Each row was made from one path, in order. Every step used is in the known rows, and no mark comes twice. Write each row's path.
In the rows, zero is written as 128.
Known rows:
X-R-T: [127 141 159 144 120 179 139 142 142 120  93 127 133 109 100  82 131 127
 109  94 109 136 103 107]
J-T-Z-S-R: [111 214 137 110 129 160 155 135 105 158 100 113 148 143  87  67  98 183
  89 113 171 110 122 141]
T-R: [134 168 129 132 118 176 160 146 134  99  99 135 140 118 106  60 118 140
 103 100 110 159  99 137]
X-Z-S: [111 210 124 125  95 159 153 137 116 138 110 124 151 147 117  89 119 134
  93 139 184 140 123 125]
X-Z-S-R-T: [105 190 172 130 112 163 125 126  93 151 109 147 142 135 100  74 146 156
  74 108 170 115 104 114]
C-T-A: [166 195 138  94  99 173 151 138 182 104  79 124 135 129 109  99 137 119
 136  99  71 126 115 157]
Z-T-A-X: [183 191 115 105  96 170 156 128 171 123 122 112 142 141 126  94 137 133
 145  68  83 111  95 145]
J-T-A: [161 208 149 114 105 173 178 141 161 135  86 136 148 120 103  94  92 122
 117  97  99 139 128 154]
Z-S-R-T-A: [163 179 171 119 127 155 105 123 130 149 102 177 131 154  83  83 161 153
  97  76  99 121  99 117]
R-T-A: [152 173 170 145 119 155 130 142 179 110  88 165 129 141  99  87 135 125
 121  75  74 126 109 128]
Z-S-R: [136 187 123 109 119 163 139 123  94 139 119 140 143 148 111  79 121 147
  93 120 157 130 111 126]
A-X-R: [139 145 107 123  85 207 155 145 115 108 124  82 133 125 125  86 135 139
 118 119 107 126  98 108]
F-T: [128 187 125 113 110 153 169 147 153  93 101 114 144 135 152  82 108  98
 144 117 122 131 108 152]
J-T: [137 205 137 125 119 170 188 135 134 134  96 127 154 106 116  86  66 120
 105 112 144 142 140 152]
F-T-Z-X: [ 96 176 138 135 109 122 160 168 157  88  80 104 149 175 116  88 121 156
 161 108 139 113 110 162]
R-S: [129 173 103 131 142 166 172 134 127 104  89 119 132 156 103  73 102 114
  97 116 156 109 114 121]
Z-X: [130 172 139 148 108 138 163 144 131 111  93 150 158 155 107 102  99 142
 124 108 145 137 128 152]
A-X-Z-S: [125 205 101 120  85 173 143 139 100 132 131 101 142 150 127  94 133 151
  92 135 165 119 122 115]
X-Z-S-R-T-C: [104 182 176 142 110 155 126 131 122 142 109 160 129 151  64  56 176 158
  82 103 170 114 109 125]
C-T: [143 195 126 109 115 171 163 131 156 101  88 112 139 109 123  93 114 117
 123 117 118 126 129 155]
A-X-R-S: [137 140  85 118 114 211 161 137 105 115 108  71 122 144 102  78 142 129
  97 119 130  96  92  91]
S-R-T: [124 162 171 141 125 163 136 128 119 114 100 159 136 124 110  66 122 143
  97  85 121 117  98 126]
C-T-Z: [113 195 132 115 113 161 157 149 170  88  76  87 133 129 110  75 122 145
 130 118 121 105 120 153]
S-R-T-A: [146 159 182 130 110 170 129 132 147 117  92 168 127 140  95  72 151 145
 109  68  75 116  84 126]
X-R: [127 149 127 123  94 192 164 145 132 117 103 105 141 121 114  80 123 121
 121 121 123 145  99 118]

Write each row's path:
[103 200 140 108  87 173 152 126  85 148 116 126 151 146 112  71 135 152
  83 132 181 127 101 126]
X-Z-S-R
[109 160 146 144 138 156 110 152 139 137  96 109 127 146  74  77 151 169
 104 107 136 118 108  94]
X-R-T-Z-S
[176 156  98  75  99 224 148 131 144 115  83  67 114 135  80  94 184 132
 119  99  70  85  89 112]
C-T-A-X-R-S
[ 94 160 174 150 126 153 134 148 137 102  91 135 124 143  97  47 135 174
 104  88 121  93  89 123]
S-R-T-Z
[117 194 116 103  76 188 140 127  69 139 139 104 139 148 123  76 149 168
  81 129 167 107 101 114]
A-X-Z-S-R
[125 204 118 116  78 175 177 127 136 126 127  84 155 118 142  83 124 135
 123  99 154 104 102 139]
A-X-Z-T
[159 160 159 126 100 187 117 133 131 108 115 144 119 142 102  73 165 160
 107  69  60  96  83 116]
S-R-T-A-X
[177 178 151 117 117 168  95 126 114 140 128 153 122 159  94  91 173 172
  94  75  88  99  98 109]
Z-S-R-T-A-X
[120 155 176 157 123 160 138 138 149 105 101 168 118 141  77  51 151 144
 108  81 120 112 105 138]
S-R-T-C
[146 199 147 132  92 164 109 139 137 137 115 130 129 155  95  98 170 157
  96  96 111 107 110 104]
R-T-A-X-Z-S
[138 162 107 131 146 179 166 138 123  99  83 125 130 141  84  54 122 132
  80 100 133 129  93 120]
T-R-S
[160 146  93  81  98 207 153 146 140 104  96  63 117 163 110  81 178 116
 140 100  73  90  72 106]
F-T-A-X-R-S
[151 180 109  99 148 191 162 129 138  95  65 108 128 116  77  64 136 133
  89  99 117 119 106 139]
C-T-R-S
[118 189 118 109 125 179 187 125 132 130  82 100 148 118  89  47 135 135
  89  84 164 113  79 134]
X-Z-T-R-S
[141 190 129 133 123 146 174 133 187 117 106 135 142 138 100  67 122 114
 142  82 142 125 116 164]
Z-T-C
[122 192 138 118  95 176 182 134 145 127  98 112 161 100 112  54 131 139
 107  84 142 146  83 150]
X-Z-T-R
[134 192 121 113  88 191 172 130 126 118 119  88 153  99 122  62 146 156
 107  82 127 127  79 139]
A-X-Z-T-R
[133 207 148 103  76 164 177 131 179 136  93 117 157 131 119  81 136 119
 136  82 122 123  91 152]
X-Z-T-A
[132 181 160 143  76 180 133 145 152 107 105 126 127 140 109  84 162 145
 109  91  83 102  97 115]
R-T-A-X-Z
[137 202 128  71  58 184 133 135 108 134 127  96 138 165 132  81 184 155
 124 114 110 102  78 131]
F-T-A-X-Z-S-R
[113 204 112 114 126 131 142 159 154 108  99  95 139 170 129  80 126 141
 138 125 151 116 113 138]
F-T-Z-S
[140 138 137 142 108 194 130 142 124 114 118 103 126 115 109  87 146 145
 107  95  94 114 103 100]
A-X-R-T
[ 91 134 121 141 122 165 161 156 126 116  66  84 134 181  55  75 141 175
 115 110 159  94  97 115]
T-Z-X-R-S
[135 168 106 106 145 171 167 145 132  90  79 106 130 139 106  51 135 117
 111 100 123 123  86 132]
F-T-R-S
[116 187 149 126  96 175 117 124  78 143 129 124 134 138 108  78 161 175
  71 105 156  96 102 105]
A-X-Z-S-R-T
[104 198 150 147 118 133 179 158 143 130  74 116 160 149  79  93  74 178
 121 104 156 119 139 166]
J-T-Z-X
[ 99 164 172 181 132 117 132 161 154 102  75 143 138 164  77  86 123 178
 125  85 136 107 122 139]
R-T-Z-X
[115 199 115 138 129 136 139 152 142 117 103 113 137 170 104  77 114 159
 113 126 160 119 124 124]
T-Z-S
[123 170 173 125  68 194 130 136 120 115 111 132 127 136 105  68 178 166
  99  85  84  92  74 114]
S-R-T-A-X-Z
